(in the rows, 128 means zero)
Known rows, with every step that occurs:
gere -> gerib -> vetizok -> mesino -> vopof -> lasoved -> zuril: [ 41 129 197 159 160 136  21 117 150 122 111 172 236  99 185 174 130  32
 147  80  90 169 110 166 124 130  39  94 142  42 136  64  94 154  94 111
 101 151  62  79 119 115 196 178 158  14 177 111 112 130  68 143 177]
mesino -> vopof -> lasoved: [122 122 141 129 148 122  70 136 126 129 130 160 158 106 128 145 104 100
 120 103 114  98 117 147 128 138  94 101 130  95 136 115 117 137  98 115
 120 133 107 133  86 132 155 147 108 123 147 105 114 114 112 128 174]
lasoved -> moli: [133 133 122 129 139 141 127 133 126 146 119 127 141 131 140 139 117 139
 126 122 145 152 163 119  94 145 135 120 113 125 129 129 108 131 103 133
 143 132 130 129 114 123 132 133  94 149 130 103 113 124 136 137 142]
tuval -> dolen: [153 156 109 131 139 125 140 127 127 139 134 120 128 140 130 129 118 116
 130 127 119 134 152 108 149 128 137 136 122 115 110 117 144 124 148 132
 125 141 148 120 122 140 128 105 112 148 121 108  97 136 118 119 133]
dinev -> tuval -> moli -> gerib -> gere -> mesino -> vopof: [ 72 170 154 179 173 122  79 113 141 177 141 148 199 168 196 148 113  64
 118  98 137 162 160 169 158 110  98  77 102  35  99   6 164 146 123 134
 108 140 137  69 104 114 179 143 140  67 145  92 156 153  69 137 133]
gere -> mesino -> vopof -> lasoved -> temi: [ 92 107 175 136 165 126  46 138 117 134 121 181 183  95 149 147 113  78
 116  87 101 128 127 142 111 142  64  97 149  76 146 106  77 129  94 110
 125 149  86 120  88 134 156 168  96  98 170 109 121 111  97 140 198]
vetizok -> mesino: [ 92 130 146 130 124 120 114 133 146 125 122 136 161 135 148 143 138 102
 120 114 120 160 121 138 140 120 117 125 131 102 133 107 141 139 142 121
 116 132 115 114 140 130 138 139 150 101 145 120 132 140 112 137 126]
gere -> gerib: [106 135 147 139 127 130  99 108 148 133 127 144 145 131 151 139 139 110
 143 137 122 133 129 144 138 120 112 127 134  98 129 103 127 132 123 131
 115 123 109 113 139 128 153 130 152  79 135 131 107 147 113 131 125]
gerib -> vetizok -> mesino: [ 74 138 158 148 127 129 111 121 162 116 114 123 180 144 164 159 145  74
 130 114 111 178 103 146 152 114 100 121 124  85 129  90 137 151 141 121
 109 139 110  87 161 117 149 137 172  59 153 114 152 142  98 141 110]
vetizok -> mesino -> vopof -> lasoved -> dolen: [110 129 150 134 151 122  40 145 143 123 131 168 194 115 149 172 104  92
 102 103 121 157 129 148 145 127  91  99 147  71 146  95 119 140  96 121
 126 148 105 112 103 138 166 173 132 121 151  49  93 130  97 148 186]
gerib -> vetizok: [109 139 141 145 131 135 125 121 147 121 122 116 149 133 147 143 132  96
 135 126 118 147 108 140 140 123 110 129 120 114 121 108 126 141 123 128
 119 138 122 103 148 114 141 126 156  87 136 121 147 130 118 132 114]
vopof -> lasoved -> moli -> tuval -> tuga -> gerati: [130 109 121 129 173  99 114 174  58 159 150  93 131 133 151  88 146 172
 134 103 136 167 111 129  82 146 151 126 130 123 160 134  98 107  88 113
 150 133 123 160  60 182 145 123  52 177 143  99  35  96 169 230 162]
lasoved -> moli -> tuval -> tuga -> gerati: [130 117 123 140 162 100 145 176  68 161 150  90 123 149 157  88 156 170
 135 124 156 189 114 124  94 138 167 125 120 122 156 121 115  99  98 125
 154 138 133 143 102 176 131 105  75 177 132  96  55 102 165 239 130]
dolen -> gerib -> vetizok: [111 169 152 141 134 128 137 120 156 141 116 139 158 143 151 137 124 103
 147 122 133 158  97 142 138 135 118 123 122  95 127  67 117 141 145 131
 109 122 141  84 144 113 155 126 153  90 134 134 174 147 111 140  97]
tuga -> tuval -> dolen -> gerib: [157 189 110 134 126 114 149 125 149 168 137 115 144 153 122 116 114 133
 138 122 145 156 143 103 142 131 146 124 124  64 120  66 154 115 171 138
 130 122 163 112 112 134 151  86  91 176 124 125 120 149 110 143 121]
tuval -> dolen -> lasoved: [161 178  98 121 143 114 138 117 110 161 134 130 128 138 135 117 120 122
 130 106 155 112 148 106 138 136 139 137 133 125 105 122 143 126 141 140
 133 122 145 126  95 134 130 110 106 157 127 122 130 128 113 116 104]
dolen -> gerib -> gere -> mesino -> vopof: [ 69 166 192 156 143 111  84 120 191 149 107 185 201 140 179 160 122  44
 120 108 132 166  91 167 162 124  94  82 129  24 141  20 116 142 119 139
  99 134 112  54 149 114 180 134 166  56 163  97 184 164  73 157 126]
tuval -> moli -> gerib -> gere -> mesino -> vopof -> lasoved: [ 73 163 162 155 170 113  65 130 174 161 125 169 212 134 203 151  88  45
 119  84  88 122 140 176 140 116  80  89 115  27 107  23 147 162 105 114
  96 136 128  79  76 129 180 158 139  56 171  87 135 146  93 128 166]
dinev -> tuval -> tuga: [125 131 115 142 157 123 122 132  74 149 158 109 119 163 116  90 157 139
 130 118 172 153 125 128 145 137 159 138 127 121 124 121 136 103 144 139
 139 154 138 142  98 143 135 128 103 146 114 136  97 122 115 164 129]
mesino -> vopof -> lasoved -> temi: [123 110 154 128 162 129  63 143  96 132 131 163 162  90 123 125  99 103
 131  94 109 108 130 131  98 155  78 100 147 110 141 129  81 117  96 107
 136 145 102 133  76 137 148 162  82 130 147 117 110  94 113 132 196]
moli -> gerib -> gere -> mesino -> vopof -> lasoved: [ 72 138 179 155 158 119  38 129 175 136 118 174 211 124 191 170 103  39
 111  92  87 126 140 183 150 119  75 101 135  38 149  34 138 153  96 112
  94 135 116  85 101 129 182 172 131  45 162  96 138 151  97 126 156]
moli -> gerib -> gere: [111 148 145 153 136 128 110 129 163 135 123 128 159 139 164 137 114  96
 132 125 106 131 151 157 138 120 119 133 133 109 130  69 149 134 132 126
 114 124 153  91 131 125 146 147 137  85 119 128 141 154 126 118 106]
gerati -> tuga: [129 121 134 137 113 107 144 136 120 128 133 103 130 121 123 122 134 140
 136 136 128 147 111 120 119 129 126 131 133 128 134 129 123 121 134 129
 132 110 124 133 127 135 122 112 127 131 137 136 125 119 136 203 128]
gere -> gerib -> dolen -> lasoved -> moli: [107 178 131 135 144 142  83 111 134 159 115 146 167 125 170 140 116 135
 142 102 182 130 159 141  95 142 110 134 114 112 141 104 113 127  84 162
 123 114  96 119 139 109 186 111 137  91 149 139 124 138  99 153 102]
dinev -> tuval -> moli -> gerib -> dolen -> lasoved: [128 203  92 142 170 127 120 117  81 187 154 120 143 156 160 101  95 166
 134  89 192 104 184 141 116 127 130 139 105 133  97  73 172 121 136 158
 126 105 162 132  96 109 169 117 118 140 122 162 158 135  93 126  79]
gere -> gerib -> dolen -> lasoved: [101 171 137 136 135 128  86 103 138 143 124 147 157 121 158 131 126 124
 144 112 164 109 124 147 127 125 103 144 132 114 137 104 136 122 112 158
 110 111  95 122 153 116 180 108 168  74 144 160 141 141  94 140  85]
dolen -> lasoved: [140 153 117 119 133 115 126 118 110 150 128 139 129 124 134 114 128 131
 128 105 167 105 126 128 113 140 129 126 137 135 123 135 128 130 120 137
 132 109 128 136 103 121 129 132 124 137 136 145 159 119 123 123  98]
gere -> mesino: [ 95 123 148 134 130 125 109 121 145 131 121 146 149 137 154 146 141 102
 117 119 122 152 124 138 142 117 116 124 130  93 136 108 127 138 126 127
 121 136 111 111 138 129 136 132 145  97 149 119 138 144 115 139 133]
moli -> tuval: [134 122 120 136 130 125 121 129  97 132 138 120 113 135 143 123 145 155
 127 115 119 143 103 139 120 112 128 117 140 135 156 120 142 119 112 120
 142 115 111 136 127 134 141 117 114 147 128 107 114 124 134 118 117]
dolen -> gerib -> gere -> mesino -> vopof -> lasoved -> temi: [ 76 145 200 144 170 117  48 128 153 150 109 194 211 108 165 145 111  47
 126  80 104 153  96 155 123 151  58  88 160  36 146  45  66 127 106 120
 110 143  97  74  95 120 182 162 117  63 170 108 163 135  81 156 178]
dinev -> tuval: [129 133 114 143 140 135 118 108  84 140 144 116 118 145 117 126 142 146
 126 128 156 147 139 125 132 129 130 120 129 132 124 123 128 122 135 138
 140 128 129 139 112 117 140 123 103 140 117 134 128 131 108 128 131]
lasoved -> dolen -> gerib -> moli -> tuval -> tuga -> gerati: [132 156 118 143 165  86 140 179  83 173 159 123 143 152 163  91 140 179
 148 117 177 179  87 134 134 131 162 136 152  99 195  79 119  61 106 144
 141 135 143 117 139 161 111 105 102 209 137  59  51 133 138 252 106]
mesino -> vopof -> lasoved -> dolen -> gerib -> vetizok: [131 168 156 146 159 131  62 131 156 138 126 170 194 125 149 164  87  93
 128 106 135 150 108 152 147 139  90  98 134  64 137  55  99 139  98 131
 114 140 128  82 105 123 184 161 136 116 141  62 134 140  96 149 157]
lasoved -> vopof: [132 138 124 134 143 144 114 112 139 137 140 150 145 128 137 140 114 124
 123 139 126  92 132 127 111 134 133 122 101 139 135 130 113 127  90 111
 142 131 137 126 118 129 127 146 110 123 115 135 135 127 137 126 150]
tuga -> gerati: [124 121 138 131 128 101 147 145 111 130 137 109 128 120 126 116 137 135
 132 143 132 140 120 119 125 129 131 128 130 131 125 130 115 121 131 120
 128 117 139 131 127 149 119 109 130 138 134 136 114 119 143 205 123]
gerib -> vetizok -> mesino -> vopof -> lasoved: [ 66 135 176 147 149 124  53 132 160 119 118 153 209 122 165 176 122  44
 121  92 100 148  94 165 153 124  65  95 124  57 139  76 127 160 107 112
  99 146  88  95 121 120 181 157 153  50 174  92 140 129  85 138 159]

Rows:
[114 129 109 135 142 120 125 135  98 143 133 125 134 132 156 132 142 148
 136 102 132 124 103 144 116 115 113 119 141 128 186 119 142  95  89 129
 138 118  96 137 150 118 111 107  98 160 149  88  99 125 124 120 112]	gerib -> moli -> tuval
[130 168 158 146 158 121  59 129 162 144 125 177 197 119 148 154  89  88
 120 106 134 144 105 157 144 142  97  93 152  60 145  53  94 132  95 135
 118 135 125  81  96 125 190 154 133 119 140  58 128 146  97 153 163]	mesino -> vopof -> lasoved -> dolen -> gerib -> gere
[113 157 117 132 161 108 140 157  99 175 141 144 142 156 164  89 139 147
 150  93 158 139  76 148 131 131 148 134 140  96 189  76 139  78 116 139
 127 134 126 121 133 137 117 109  98 170 143 100  88 135 124 163  96]	dolen -> gerib -> moli -> tuval -> tuga
[ 72 133 173 151 166 131  44 124 167 144 105 165 210 115 181 176 115  51
 107  92 117 162 134 162 113 141  81  78 124  40 148  75  89 154  65 125
 117 150  82  91  93 117 184 149 111  69 177  66 123 137  98 151 188]	gerib -> gere -> mesino -> vopof -> lasoved -> moli
[ 87 114 171 132 158 123  47 149 113 130 121 172 191  96 140 142 110  79
 122  83 102 134 127 143 113 143  64  94 152  85 143 108  91 131 109 102
 125 150  91 119  87 136 154 174 100 100 164 109 116 106  97 140 196]	vetizok -> mesino -> vopof -> lasoved -> temi
[127 175 116 128 153 138 101 109 127 149 140 151 156 120 140 127 106 135
 124 112 171  71 127 130 107 140 124 139 100 152 145 129 119 119  74 136
 135 118 118 135 133 118 154 123 127 125 128 162 167 123 115 135 107]	gerib -> dolen -> lasoved -> vopof
[129 163 107 132 173 122 109 153  73 170 141 113 133 148 166  88 132 174
 128  81 196 149 120 137  88 142 157 140 118 137 165 117 135  96  86 155
 149 134 110 148 119 141 165 103  90 161 143 114 100 109 128 174  94]	gerib -> dolen -> lasoved -> moli -> tuval -> tuga
[170 172  90 126 148 114 133 122  78 165 142 121 116 147 145 110 134 148
 126  92 150 127 121 116 129 123 133 119 143 133 132 115 158 118 127 139
 145 108 130 136  97 142 142 101  90 173 127 100 115 122 121 108  94]	moli -> tuval -> dolen -> lasoved
[129 118 121 137 149 114 124 148  86 144 149 112 113 157 147  87 156 149
 130 110 136 151  85 139 133 118 154 134 136 123 155 122 148 101 120 123
 141 144 116 139 115 159 136 122 108 148 127 110  81 119 142 153 118]	moli -> tuval -> tuga
[111 130 107 140 161 109 127 158  87 152 146 121 134 148 158  96 153 145
 138  99 144 134  88 146 131 124 143 137 140 116 188 120 145  76  99 133
 135 146 103 144 137 142 105 111  99 168 143  88  64 119 131 156 113]	gerib -> moli -> tuval -> tuga
[110 168 155 141 131 118 129 120 164 145 117 145 160 138 145 126 125  98
 137 121 130 146 101 143 139 134 122 118 140  89 131  65 115 131 139 139
 113 118 139  83 138 113 159 121 148  94 130 129 168 151 111 142 106]	dolen -> gerib -> gere
[153 184 115 144 106  92 167 138 142 171 143  89 146 144 117 109 122 146
 150 132 147 178 129  97 134 130 140 125 129  65 125  68 150 110 175 138
 132 106 158 122 111 141 145  68  91 176 132 135 118 142 118 221 123]	gerati -> tuga -> tuval -> dolen -> gerib
[ 94 172 177 162 148 117  66 126 189 148 117 186 205 142 182 170 113  66
 110 113 145 191 109 161 171 122 103  85 141  27 144  21 109 136 106 150
 113 150 117  47 151 117 181 149 169  82 152  50 160 165  74 168 139]	lasoved -> dolen -> gerib -> gere -> mesino -> vopof
[168 195  87 144 131 103 145 143 121 199 143  83 160 141 157 119  97 159
 139 106 179 161 213 103  81 144 148 127 116  90 128  77 166 117 135 139
 149  99 171 140  70 139 134 104  39 192 134 126 106 129 140 198 112]	gerati -> tuga -> tuval -> dolen -> lasoved -> moli -> gerib
[ 86 117 164 132 149 118  53 130 143 128 121 175 180 111 153 164 117  74
 108 100 111 125 117 153 140 128  83  96 129  59 143  96 113 148  90 117
 113 139  94 118  96 135 165 154 124  89 174  97 126 131 100 137 177]	gere -> mesino -> vopof -> lasoved
[153 125 115 123 146 134  87 130 119 123 135 136 139 115 123 139 108 148
 115 115 122 132 138 126 122 135 119 134 152 126 135 141 105 126 101 129
 143 135 129 142  91 138 145 157 111 157 126  83  84 124 133 130 170]	vopof -> lasoved -> dolen
[146 168  87 128 173 116 127 135  52 169 133 132 142 118 159 106 129 151
 148  62 160 119 139 112  92 138 117 127 156 142 159 121 126  86  97 143
 158 127 110 135 111 119 102 106  58 203 145  94  97 107 107 110 106]	gerib -> moli -> tuval -> dolen -> lasoved -> zuril
[133 151 106 143 114  92 169 137 130 164 152  73 135 139 126  95 125 158
 142 126 144 160 116 101 103 120 134 113 110  86 101 110 157 124 144 123
 140 107 130 146  98 131 132  78 115 159 151 133 119 109 129 219 139]	gerati -> tuga -> tuval -> moli
[ 73 161 184 149 163 125  56 128 175 164 103 187 223 124 185 172 104  54
 114  85 129 166 119 166 115 151  82  75 126  23 148  31  78 153  84 133
 109 134 102  71  89 119 196 150 110  73 175  77 152 151  88 161 172]	dolen -> gerib -> gere -> mesino -> vopof -> lasoved -> moli
[139 154  88 139 153 121 140 136  97 153 136 120 133 144 157 132 133 138
 137 102 125 129 128 122 142 113 119 129 136 115 164 109 160  92 110 134
 139 132 117 128 145 131 110  83  85 185 141  66  68 136 114 112 119]	gerib -> moli -> tuval -> dolen
[ 93 150 149 143 128 139  88 113 156 122 126 137 156 125 153 140 132 118
 144 132 127 128 126 146 141 114 101 147 124 107 142  97 135 120 113 147
 107 130  94 114 180 120 180 102 175  70 140 145 108 151  97 145 119]	gere -> gerib -> dolen
[137 165 113 118 158 126 100 137 136 153 124 166 167 115 142 146  94 144
 136 100 148 118 132 136 119 147 113 134 154  96 170  95  93 101 101 141
 130 122 133 119 104 116 126 143  99 180 144  71  95 146 119 143 148]	vopof -> lasoved -> dolen -> gerib -> moli
[159 172 123 133 178 127  87 147 100 180 133 159 168 133 161 144  92 133
 127  83 133 148 140 131 108 146 112  84 120  68 149  54 118 127  95 125
 135 123 131 113  60 148 187 116  44 184 141  55  82 132 112 125 169]	mesino -> vopof -> lasoved -> moli -> tuval -> dolen -> gerib
[127 128 123 147  96  99 142 135 135 138 147  75 132 125 114 114 137 149
 135 138 144 163 117 114 110 124 128 121 136  97 144 123 143 113 138 126
 142 108 119 149 121 132 129  92 104 150 146 142 118 116 134 219 131]	gerati -> tuga -> tuval
[125 174 116 124 150 136 111 132 115 155 118 130 148 121 148 130 108 155
 125  98 192 127 160 126  84 149 126 136 108 140 138 128 113 120  89 160
 136 120 115 137 130 110 160 110 114 142 142 131 145 121 116 147 105]	gerib -> dolen -> lasoved -> moli
[121 120 136 132 144  90 152 170 100 142 149 101 128 140 128  82 154 131
 135 142 145 152 104 121 137 136 163 144 124 117 128 128 120 106 139 126
 127 144 146 136 115 173 114 115 126 142 131 140  83 113 148 237 126]	tuval -> tuga -> gerati
[148 184 120 140 169 123 108 125 122 175 121 129 167 145 166 133 108 127
 132  83 113 173 126 131 106 142 116 108 140  82 143  59 109 128 110 132
 140 118 134 103  72 139 190 104  60 151 138  66  91 140 122 131 148]	vopof -> lasoved -> moli -> tuval -> dolen -> gerib -> gere
[ 70 147 175 156 153 126  44 140 169 129 122 158 221 127 188 179  98  45
 124  89  88 137 141 186 151 119  69 103 120  54 147  38 150 162 117 104
  90 132 120  84 110 126 182 184 142  46 162 101 137 146  95 120 143]	moli -> gerib -> vetizok -> mesino -> vopof -> lasoved
[109 150 129 138 162  80 157 175  83 175 151 123 141 148 162  79 153 157
 157 113 161 154  71 138 130 131 154 132 140  99 188  79 126  68 121 131
 127 124 133 124 135 161 108  93  96 179 149 108  77 128 136 241  94]	dolen -> gerib -> moli -> tuval -> tuga -> gerati
[133 157  99 132 125 115 153 130 137 162 146  97 134 145 129 102 118 144
 135 120 144 142 134 113 112 120 136 112 104  86  98 111 158 133 140 127
 140 124 135 139  98 122 136  95 116 158 145 124 122 120 122 146 139]	tuga -> tuval -> moli
[107 120 116 142 157  86 145 174  75 155 154 101 132 142 159  83 163 155
 149 119 150 145  82 134 130 123 148 137 137 117 185 122 135  71 103 126
 136 136 113 143 139 163  96  93  97 174 155  97  53 114 143 231 109]	gerib -> moli -> tuval -> tuga -> gerati
[165 192  80 129 141 120 135 126 121 185 135 103 146 141 136 120 114 145
 128 101 189 155 188  96  92 147 148 117 117  89 118 116 144 124 124 147
 159 122 141 140  75 127 144  95  52 196 137 109 112 124 121 139 126]	tuga -> tuval -> dolen -> lasoved -> moli
[ 77 145 163 147 172 144  31 150 159 148 117 170 213 118 190 182  78  95
 113  85 126 131 194 171 110 135  84 115 100  61 163  50 129 139  72 135
 107 140 110 108 113 127 193 152  99  92 166  97 110 147 100 139 166]	gere -> mesino -> vopof -> lasoved -> moli -> gerib -> dolen
[134 206 101 131 175 139 120 118 135 184 148 150 168 138 178 112  67 146
 133  98 158  54 173 140  95 136 135 139  73 139 108  81 158 131  89 130
 124 111 164 119 102 122 152 135 120 127 120 160 165 134 121 124 100]	tuval -> moli -> gerib -> dolen -> lasoved -> vopof
[ 75 135 163 149 129 124 106 111 170 123 111 141 168 135 167 152 146  68
 115 117 111 164 104 149 152 113 103 121 140  75 133  87 119 141 120 130
 115 140 103  85 151 119 154 125 165  58 156 110 153 147 101 144 127]	gerib -> gere -> mesino
[145 165 115 125 152 133 114 134 118 176 123 146 151 133 167 129  95 146
 131 100 168 119 204 142  78 150 141 125 117 131 133  94 131 135 106 134
 137 105 160 127  79 119 130 163  75 146 125 130 145 131 141 116  98]	dolen -> lasoved -> moli -> gerib
[118 177 106 151 161 141 122 128  99 166 153 111 142 160 152 112  99 162
 136 108 155 128 186 140 129 117 129 139  94 124 100  68 172 117 142 148
 119 124 160 124 124 118 165 108 124 137 116 145 128 146  98 129 107]	dinev -> tuval -> moli -> gerib -> dolen
[161 142  93 127 164 134 107 137  84 156 134 113 135 133 150 135 114 157
 125  90 111 148 156 115  94 136 121 120 128 117 143 120 123 125  97 123
 155 127 124 144  63 150 160 110  38 186 132  66  52 120 141 111 169]	vopof -> lasoved -> moli -> tuval -> dolen
[ 93 169 147 133 164 114  54 150 159 155 120 197 222 116 169 174  91  94
 124  85 149 143 120 157 146 140  84  97 151  43 179  52 108 114  93 134
 109 141 107  90 122 115 147 161 118 146 170  37 103 151  77 156 162]	vetizok -> mesino -> vopof -> lasoved -> dolen -> gerib -> moli
[153 157  98 143 151 133 131 113  83 151 148 108 122 157 114 128 137 133
 129 126 148 153 163 105 156 125 137 128 124 119 103 109 148 115 157 141
 142 143 150 131 107 131 141 102  94 165 111 115  98 138  97 121 135]	dinev -> tuval -> dolen
[ 72 149 175 170 157 135  60 133 184 159 113 164 215 141 207 179 102  54
 111 104 125 173 182 173 125 126  97  84 106  41 147  24 132 145  87 132
 112 144 125  66 129 118 172 163 121  62 155  74 141 159  99 141 140]	lasoved -> moli -> gerib -> gere -> mesino -> vopof
[127 199 101 144 125  90 148 142 131 187 153  81 157 135 155  87  92 172
 148  99 176 122 159 126  93 121 127 138 105  97 116  76 192 117 138 143
 125  86 149 145 108 122 158  82 117 149 151 168 152 123 117 211  87]	gerati -> tuga -> tuval -> moli -> gerib -> dolen -> lasoved
[116 168 127 148 149 123 139 126 159 159 130 124 163 151 177 116  98 101
 136 113 106 126 154 150 127 118 125 122 111  96  89  60 160 144 138 124
 114 124 164  86 108 122 145 134 144  97 123 120 139 143 120 119 115]	tuval -> moli -> gerib -> gere
[112 164 129 126 139 121 142 136 141 157 118 159 158 131 148 129 115 127
 149 111 152 115 118 139 122 143 121 128 132  96 161  83 116 101 123 143
 116 120 134 108 144 106 107 116 116 150 147 120 141 147 109 140 107]	dolen -> gerib -> moli
[114 203 123 146 161 133 110 129 149 175 116 131 204 162 203 165 103  82
 132  80 145 174 200 138 124 133 118 127 109  81 114  46 159 155 138 133
 117 129 161  73 109 125 155 149 106 101 142  93 136 152 102 121  92]	tuval -> dolen -> lasoved -> moli -> gerib -> vetizok -> mesino
[148 128 129 134 157 129  53 140 123 128 136 161 163 110 129 155  94 121
 109 112 136 124 136 139 134 135 105 102 141  98 141 116 112 129  85 131
 135 145 113 127  89 136 161 161 113 148 136  58  89 122 113 138 187]	mesino -> vopof -> lasoved -> dolen
